Each row comes from the steps of one walk. Every step used is in the known rows, and no mark comes twice. Write the walk behind each row, first mark first.
Known rows
d > m > j > w > p: [-55   7  49  -2  16 -10 -31 -29  16 -45 -35  36 -25  25  15   1  -4 -58
  23  26 -20   3 -39]
h > p > w > j > m > q: [-37 -25  34 -68  21 -23 -31 -44   1   2  12  -2 -15  52  34  59  54 -42
  13  24  -8 -10 -24]
e > w > p > d > r: [-40  -5  33  57   0  19 -43 -34  20 -12  -3  42 -11  20  -5 -50 -45 -29
  35  15  -5 -24 -29]
w > p: [-34 -13  33  12   0   5 -27 -19  10  -5 -22  25 -29  12  -6 -10 -17 -31
  33  21 -14   4 -13]
w > j > m: [-35 -12  30 -26  18 -14 -15 -38   6 -31   4   6 -17  41  14  24  23 -50
  25  19  -4 -14 -22]
e > w > p > d > m > j: [-47  12  51  31   7   0 -42 -25  32 -34 -11  37 -11  25  14 -10 -28 -53
  17  21 -34 -19 -54]
p > w > j: [-28 -14  51 -40   0 -11 -22 -33  13 -29 -10  10 -27  23  13  23  12 -43
  25  15  16 -13  -2]
q > m > d > p: [-35 -11   1  -2   1   6 -26  -8  18  -5  -4  20 -10  22   0  21  12 -32
  24  13  13 -13 -24]
e > w > j: [-24  -1  37  -2   7  -7 -26 -22  27 -40   3  13 -19  33  12   4   0 -55
  23  22   4 -29 -15]
w > j: [-24  -9  32 -17   8  -7 -18 -30   9 -33  -3  10 -30  26   8   5   8 -41
  29  17   1 -13 -12]
q > m > d: [-29 -15  10  -9   7   7 -16 -12  15 -12   3  20 -18  16  11  24   6 -33
  34  14   4  -3 -33]
z > p > w > j > m > d > r: [-74  -8  41 -18  15 -11 -17 -42  23 -19   8   9 -25  44  20   6  11 -47
  29   8  21  -6 -17]
h > p > w: [-46 -21  44 -37  -2   7 -38 -24   4  -3  -1  15 -29  19  13  22  17 -15
  19  23   6   0 -12]
j > m > d > p > w > e: [-63 -28  40 -37  -5  -2 -33  -8  37  -4 -15  18  -6  47   7  34  39 -37
  10  19  25  -3 -15]
z > p > w > e: [-55 -18  51 -27  -4   7 -48 -11  21   5 -19  22 -32  17  20  14   8  -4
  21  20 -12  13 -17]
j > w > p > d > m: [-50  -3  64   6  16   8 -36 -45   3 -39 -29  38 -15  17   9 -30  -8 -22
  28  21 -21  -3 -46]
h > p: [-42 -15  23 -14   6  12 -33 -22   0  -8   6  15 -30  22   9   5  12 -14
  22  25 -11   0 -23]
e > w > p: [-34  -5  39  26   0   5 -35 -11  27 -12 -17  28 -19  17  -3 -13 -24 -46
  29  26 -11 -11 -15]
d > p: [-31 -10  21   0  -4   5 -36 -18   8 -11 -13  19 -11  24  -7   0   5 -25
  19  18   6 -17  -8]
h > p > w > j: [-44 -15  44 -49   3  -6 -30 -32   9 -18   1   5 -37  29  19  23  26 -30
  18  21   9  -7  -7]
d > m > j > w > e: [-51   0  47 -25  13  -6 -36 -20  25 -53 -23  35 -24  36  28  18  20 -43
  17  25 -12   4 -52]
q > m > d > p > w > j: [-36 -12  20 -37  -1 -11 -23 -17  28 -15  -9  10 -16  28  10  39  26 -48
  19   8  33 -21  -7]
h > p > d > m: [-45  -7  50  -8  14  14 -35 -41  -1 -20  13  18 -23  20  16  -7   9   2
  19  15 -22  -6 -55]
e > w > p > z: [-25 -14  43  24   0  15 -46  -3  30   3 -13  37 -19  19 -12 -10 -21 -43
  16  31 -10  -9  -2]
h > p > d: [-48 -17  26  -5   7  22 -43 -34  -8 -11   9  22 -21  24  14 -11   8   1
  20  24 -24  -8 -35]

Which walk is each row?
[-58  -2  25   1   9  -3 -40 -21   9 -38 -37  39 -24  29  11  -5  -7 -59
  24  34 -22   0 -20]  m > j > w > p
[-44 -10   4 -25  11   1 -48  -8  16 -32 -20  40 -18  32  34  39  20 -40
  19  28 -20   1 -48]  q > m > j > w > e
[-55 -15  19  -6   7  -1 -21 -19  18 -15  -3  14  -1  46  -2  14  26 -45
  17  20  12 -15 -20]  j > m > d > p
[-44 -12  21   0  -4   7 -24 -11  21 -18 -10  17 -14  30  -7  -5  10 -37
  21  17  17 -14  -9]  m > d > p
[-48 -11  38   0   9   6 -34 -27   4 -27 -36  34 -23  19   2 -19  -6 -37
  31  30  -9   2 -13]  j > w > p
[-34 -26  50 -36  -9   4 -37 -13  23  -8 -17  24 -25  19  12  23  12 -17
  22  19  10   5 -14]  p > w > e
[-53  -2  27  -3  10 -14 -22 -18  40 -37   6   7   2  62   7  13  26 -74
  11  23  19 -37 -17]  e > w > j > m > d > p
[-35 -17  40 -24 -12   0 -40 -21  11  -5 -20  20  -9  20  -3  16  10 -26
  17  17  21 -17   2]  d > p > w
[-34   5  41  -9   9 -10 -22 -25  17 -37  -3  21 -23  23  16  23  -1 -48
  21  16 -13  -6 -44]  d > m > j
[-25 -21  35   8   2  15 -38 -11  13   9 -19  33 -31  13 -14  -6 -12 -29
  20  25 -13   7   1]  w > p > z
[-68 -18  34 -34  13  -8 -12 -43  21 -21  21   6 -30  52  19  17  29 -47
  23  13  35 -10 -19]  h > p > w > j > m > d > r
[-23 -21  24  -2  -3  15 -47 -12  11   3 -10  27 -12  26 -15   3   9 -22
   7  22   6 -14   4]  d > p > z
[-47   4  44  17  10   0 -34 -32  14 -26 -17  33 -23  19  11  -6 -19 -38
  22  14 -36  -4 -50]  w > p > d > m > j
[-78   5  49  -7  20   6 -60 -31  15 -45 -21  40 -19  35  39  -8  11 -15
  11  23 -49   4 -68]  z > p > d > m > j > w > e
[-26 -20  33 -54  12 -29 -34 -41   8   0  -7   2   4  53  17  54  47 -55
  10  17   9 -27 -10]  d > p > w > j > m > q
[-31  -9  57  -4  24  -1 -40 -50  -3 -21 -25  34  -6  26  17 -14   6 -26
  28  21 -33  -5 -52]  j > w > p > d > m > q
[-43 -19  37 -21   6  10 -40 -18  13 -35 -24  34 -21  30  16  -2  19 -23
  25  29  -3   3 -26]  j > w > e
[-49 -14  17  17   6  25 -41 -45  -7  -8  19  29 -23  25   9 -33  -9   3
  28  14  -5 -13 -38]  h > p > d > r
[-36   3  66  32   8   8 -36 -30  26 -22 -10  32 -10  15   3 -24 -27 -29
  25  17 -21 -17 -47]  e > w > p > d > m
[-59 -21  39 -31  -1  -6 -26 -21  23 -11  -9  14   1  42   3  31  30 -46
  15  18  28 -14  -8]  j > m > d > p > w
[-47 -13  31 -25  18 -13  -5 -30  21 -38   8   4 -20  48  14  20  28 -61
  26  19   8 -10 -23]  w > j > m > d
[-50 -18  30 -13  13   0 -12 -22  16 -23   5  15 -11  39   8  18  18 -47
  29  22   4  -4 -28]  j > m > d
[-48  -5  37 -11  17 -13 -12 -22  38 -44  13   8  -8  54  16  18  20 -75
  23  25  11 -26 -26]  e > w > j > m > d
[-47 -25  22 -10   7   8 -32 -11  22  -1   1  23  -2  48 -11  18  29 -43
   5  24  14 -12  -6]  j > m > d > p > z
[-50 -16  22   9  12   2  -8 -34  16 -21  15  21 -14  42   2  -3   1 -44
  37  12  22  -8 -30]  j > m > d > r
[-29 -12   2  14   6  11 -14 -22  16  -9  12  26 -20  17   5   3 -10 -30
  43   4  23  -8 -34]  q > m > d > r
[-52   5  48 -11  18   0 -40 -44   2 -62 -14  39  -7  32  29  -3   6 -38
  18  22 -23 -15 -58]  p > d > m > j > w
